Each row was made from one walk, in order. Every step used is in the known rows, and no mark comes twice. Write each row's walk.
Known rows:
ginol > mibib > goliba > gavu > moten: -0.265	1.386	-3.061	-1.242	-1.600	-0.030	1.721	-1.662	0.746	-2.659	1.168	-2.728	0.412	-0.706	2.682	-0.147	-1.933	4.713	0.247	-3.869
mibib > goliba: -0.043	0.236	0.283	-0.562	-2.275	3.034	-0.233	0.996	0.738	-0.771	0.307	-1.618	0.072	-0.168	1.992	-0.601	0.105	3.522	-0.524	-1.137
goliba > gavu: -2.019	0.466	-1.332	0.393	-0.727	-1.501	0.779	-2.022	-0.901	1.529	-0.940	-4.010	1.332	-0.175	0.796	1.170	-1.081	2.209	1.311	-2.201
mibib > goliba > gavu > moten: -1.544	1.527	-1.837	-0.877	-0.827	-0.751	1.972	0.266	0.216	-0.865	1.290	-4.489	1.089	-0.286	3.885	-0.221	-1.064	3.792	-0.173	-2.905
mibib > goliba > gavu: -1.583	0.343	-0.703	-0.460	-2.092	0.398	0.222	-1.034	0.543	0.167	-0.284	-5.040	1.325	0.239	2.167	0.473	-1.360	2.708	0.766	-1.573
tugo > mibib > goliba > gavu: -1.345	-0.145	0.869	0.680	-4.558	0.769	-0.974	-1.871	0.832	0.203	-0.194	-4.767	1.230	0.418	0.795	0.864	-1.224	3.752	2.209	-1.715
gavu > lodo: 0.792	0.153	-2.450	1.846	1.021	-0.261	1.865	0.353	-0.464	1.814	-0.411	0.314	0.169	-0.632	2.632	-0.292	2.889	2.793	0.822	-1.533
lodo > gavu > ginol > mibib: 0.258	-1.380	-2.334	0.847	-0.676	2.284	0.207	-5.443	-0.323	-0.463	-0.489	1.172	0.898	-3.220	-1.909	2.108	2.488	4.298	3.376	-5.295
goliba > mibib: 1.812	0.016	-0.347	-0.079	-1.519	1.215	-0.049	-0.553	-0.751	1.911	-1.808	0.683	0.133	-1.015	-0.839	-0.848	-1.273	4.164	-1.333	-1.791
moten > gavu > ginol: -0.101	0.740	-1.294	-0.419	0.021	1.311	0.965	-0.928	-0.062	0.016	0.808	-2.057	-0.362	-1.874	-1.636	1.935	2.738	0.055	3.358	-2.867
mibib > tugo: -2.362	0.682	0.170	-1.258	-2.488	0.433	0.033	0.902	-0.950	1.467	-0.927	-0.880	-0.637	-1.173	0.656	-1.649	0.155	3.414	0.579	-0.532
mibib > tugo > gavu > goliba: -0.098	0.748	0.576	-0.531	-4.096	0.467	1.207	0.156	0.944	2.482	0.297	-4.288	-2.178	-0.117	2.650	0.051	0.735	2.391	0.681	0.113
tugo > gavu > ginol > mibib > goliba: 2.172	-0.855	0.654	-1.882	-3.656	3.600	-1.688	-1.197	1.722	-3.178	1.980	-2.194	-1.269	-1.883	1.163	1.325	-0.075	3.120	1.685	-3.677
tugo > mibib > goliba: 0.407	-0.262	2.245	0.875	-4.312	3.332	-1.516	0.103	1.177	-0.551	0.486	-0.972	-0.137	-0.068	0.415	-0.086	0.201	4.530	1.185	-1.279
moten > gavu > tugo: -1.645	-0.375	-0.554	0.809	-0.754	1.094	1.575	-0.452	-0.367	-1.538	2.104	-4.154	-1.073	-0.470	-0.420	1.822	-0.580	4.921	1.705	-1.260
ginol > mibib: 1.096	0.089	-1.643	0.018	-1.525	2.026	0.143	-2.679	-0.099	-1.604	-0.636	1.809	-0.640	-1.302	-1.405	0.090	-0.584	4.296	0.780	-3.191
lodo > gavu: -3.020	-0.826	-2.000	2.718	1.063	0.221	1.661	-3.236	-0.931	2.416	-0.792	-1.079	0.476	-1.225	1.114	-0.052	1.310	4.978	0.795	-2.606
tugo > gavu: -0.915	0.306	0.962	0.301	-0.736	-0.655	-0.237	0.281	0.073	0.716	1.558	-3.947	-2.072	-0.429	2.884	0.550	-1.220	2.818	-0.331	-1.719
mibib > goliba > gavu > lodo: -0.316	0.389	-3.133	1.304	-0.581	-0.849	2.137	-0.391	0.838	1.300	-0.511	-3.780	1.407	0.064	4.201	-0.134	1.059	2.699	1.432	-1.313

Which walk is each row?
0.889	1.665	-2.640	1.340	-1.227	1.879	3.797	-1.629	1.256	1.578	-0.282	-2.239	-1.108	0.574	-0.204	0.653	2.589	1.058	1.665	-0.360 => moten > gavu > goliba
2.268	-0.668	-0.172	-1.770	-3.503	4.561	-1.365	-1.348	1.218	-3.193	0.535	0.303	0.395	-1.968	-0.503	1.281	1.281	3.017	1.897	-3.652 => gavu > ginol > mibib > goliba
-0.077	-0.034	-0.521	-2.531	-3.809	2.214	-1.148	-1.620	-0.488	-0.924	-0.747	1.104	-0.389	-3.288	-1.943	0.353	1.237	3.112	3.069	-3.080 => gavu > ginol > mibib > tugo
0.521	-1.826	3.717	0.824	-5.528	3.933	-2.085	0.449	0.951	-2.293	2.180	-2.829	0.204	-0.152	0.119	1.564	-0.165	6.712	1.523	-1.613 => gavu > tugo > mibib > goliba
-1.896	-1.081	-1.855	-0.845	-2.726	1.555	-0.045	-4.011	-0.709	0.347	-1.146	0.659	-0.085	-3.682	-1.440	0.066	1.957	4.707	3.601	-3.527 => lodo > gavu > ginol > mibib > tugo
-0.073	1.586	-4.437	2.070	1.704	-0.630	4.100	-0.542	0.155	1.002	0.317	-1.427	-1.118	-0.453	2.090	-0.853	2.644	2.100	2.006	-1.028 => moten > gavu > lodo
-2.761	0.551	0.917	-1.114	-2.412	-1.116	-0.430	1.053	-0.273	1.260	0.791	-4.372	-2.781	-1.001	3.236	-1.000	-1.607	3.505	0.283	-0.654 => mibib > tugo > gavu
1.017	-0.527	-1.799	-1.189	-2.158	0.849	-0.689	-4.505	-0.304	-1.276	-0.432	-1.147	1.703	-2.237	-2.422	3.047	0.438	1.996	3.794	-5.001 => goliba > gavu > ginol > mibib
-0.329	0.310	-2.475	0.118	-1.527	-1.344	1.269	-0.558	0.468	0.306	0.351	-1.753	-2.673	-1.601	3.671	-1.581	0.109	4.252	1.437	-1.523 => ginol > mibib > tugo > gavu > lodo
-0.399	-0.288	0.391	-1.353	-2.575	1.509	-0.899	-1.055	0.462	-0.180	0.295	-4.404	2.393	-1.248	0.504	2.758	1.266	0.692	2.928	-3.176 => mibib > goliba > gavu > ginol
-1.144	0.544	0.880	-1.435	-3.295	-1.039	-0.651	1.055	-0.287	2.208	-0.288	-3.290	-2.446	-1.450	2.175	-1.838	-2.883	4.406	-0.983	-0.390 => goliba > mibib > tugo > gavu
-1.368	-1.571	2.518	1.773	-4.457	0.007	-1.411	-2.472	-0.551	-0.302	1.152	-4.586	1.344	-0.190	-1.409	3.656	-1.163	5.822	3.362	-2.439 => goliba > gavu > tugo > mibib
-1.697	-1.303	1.237	-0.118	-3.130	1.014	-0.436	-0.538	0.002	-1.671	1.603	-6.680	1.644	0.206	1.610	2.358	-1.832	5.472	1.068	-1.683 => mibib > goliba > gavu > tugo
1.187	0.933	-0.285	-1.265	-4.595	1.707	1.089	-0.110	0.087	3.782	-2.511	0.142	0.084	-1.041	-0.550	-1.852	0.550	3.868	-0.252	0.160 => gavu > goliba > mibib > tugo
-1.244	0.451	-1.025	0.383	-0.787	-2.143	1.352	1.354	0.144	2.248	0.623	-3.625	-2.077	-0.842	5.049	-1.465	0.733	3.215	1.014	-0.420 => mibib > tugo > gavu > lodo
-2.316	1.764	-0.177	-1.409	-1.087	-2.263	1.410	2.006	-0.418	0.206	2.428	-3.634	-2.662	-1.373	4.789	-1.560	-1.249	4.271	-0.749	-2.100 => mibib > tugo > gavu > moten
-0.599	-1.559	-0.068	-0.691	-3.984	1.873	-0.503	-2.303	0.489	-3.414	1.403	-4.999	1.300	-0.256	0.287	2.483	-2.730	6.415	1.670	-2.696 => ginol > mibib > goliba > gavu > tugo
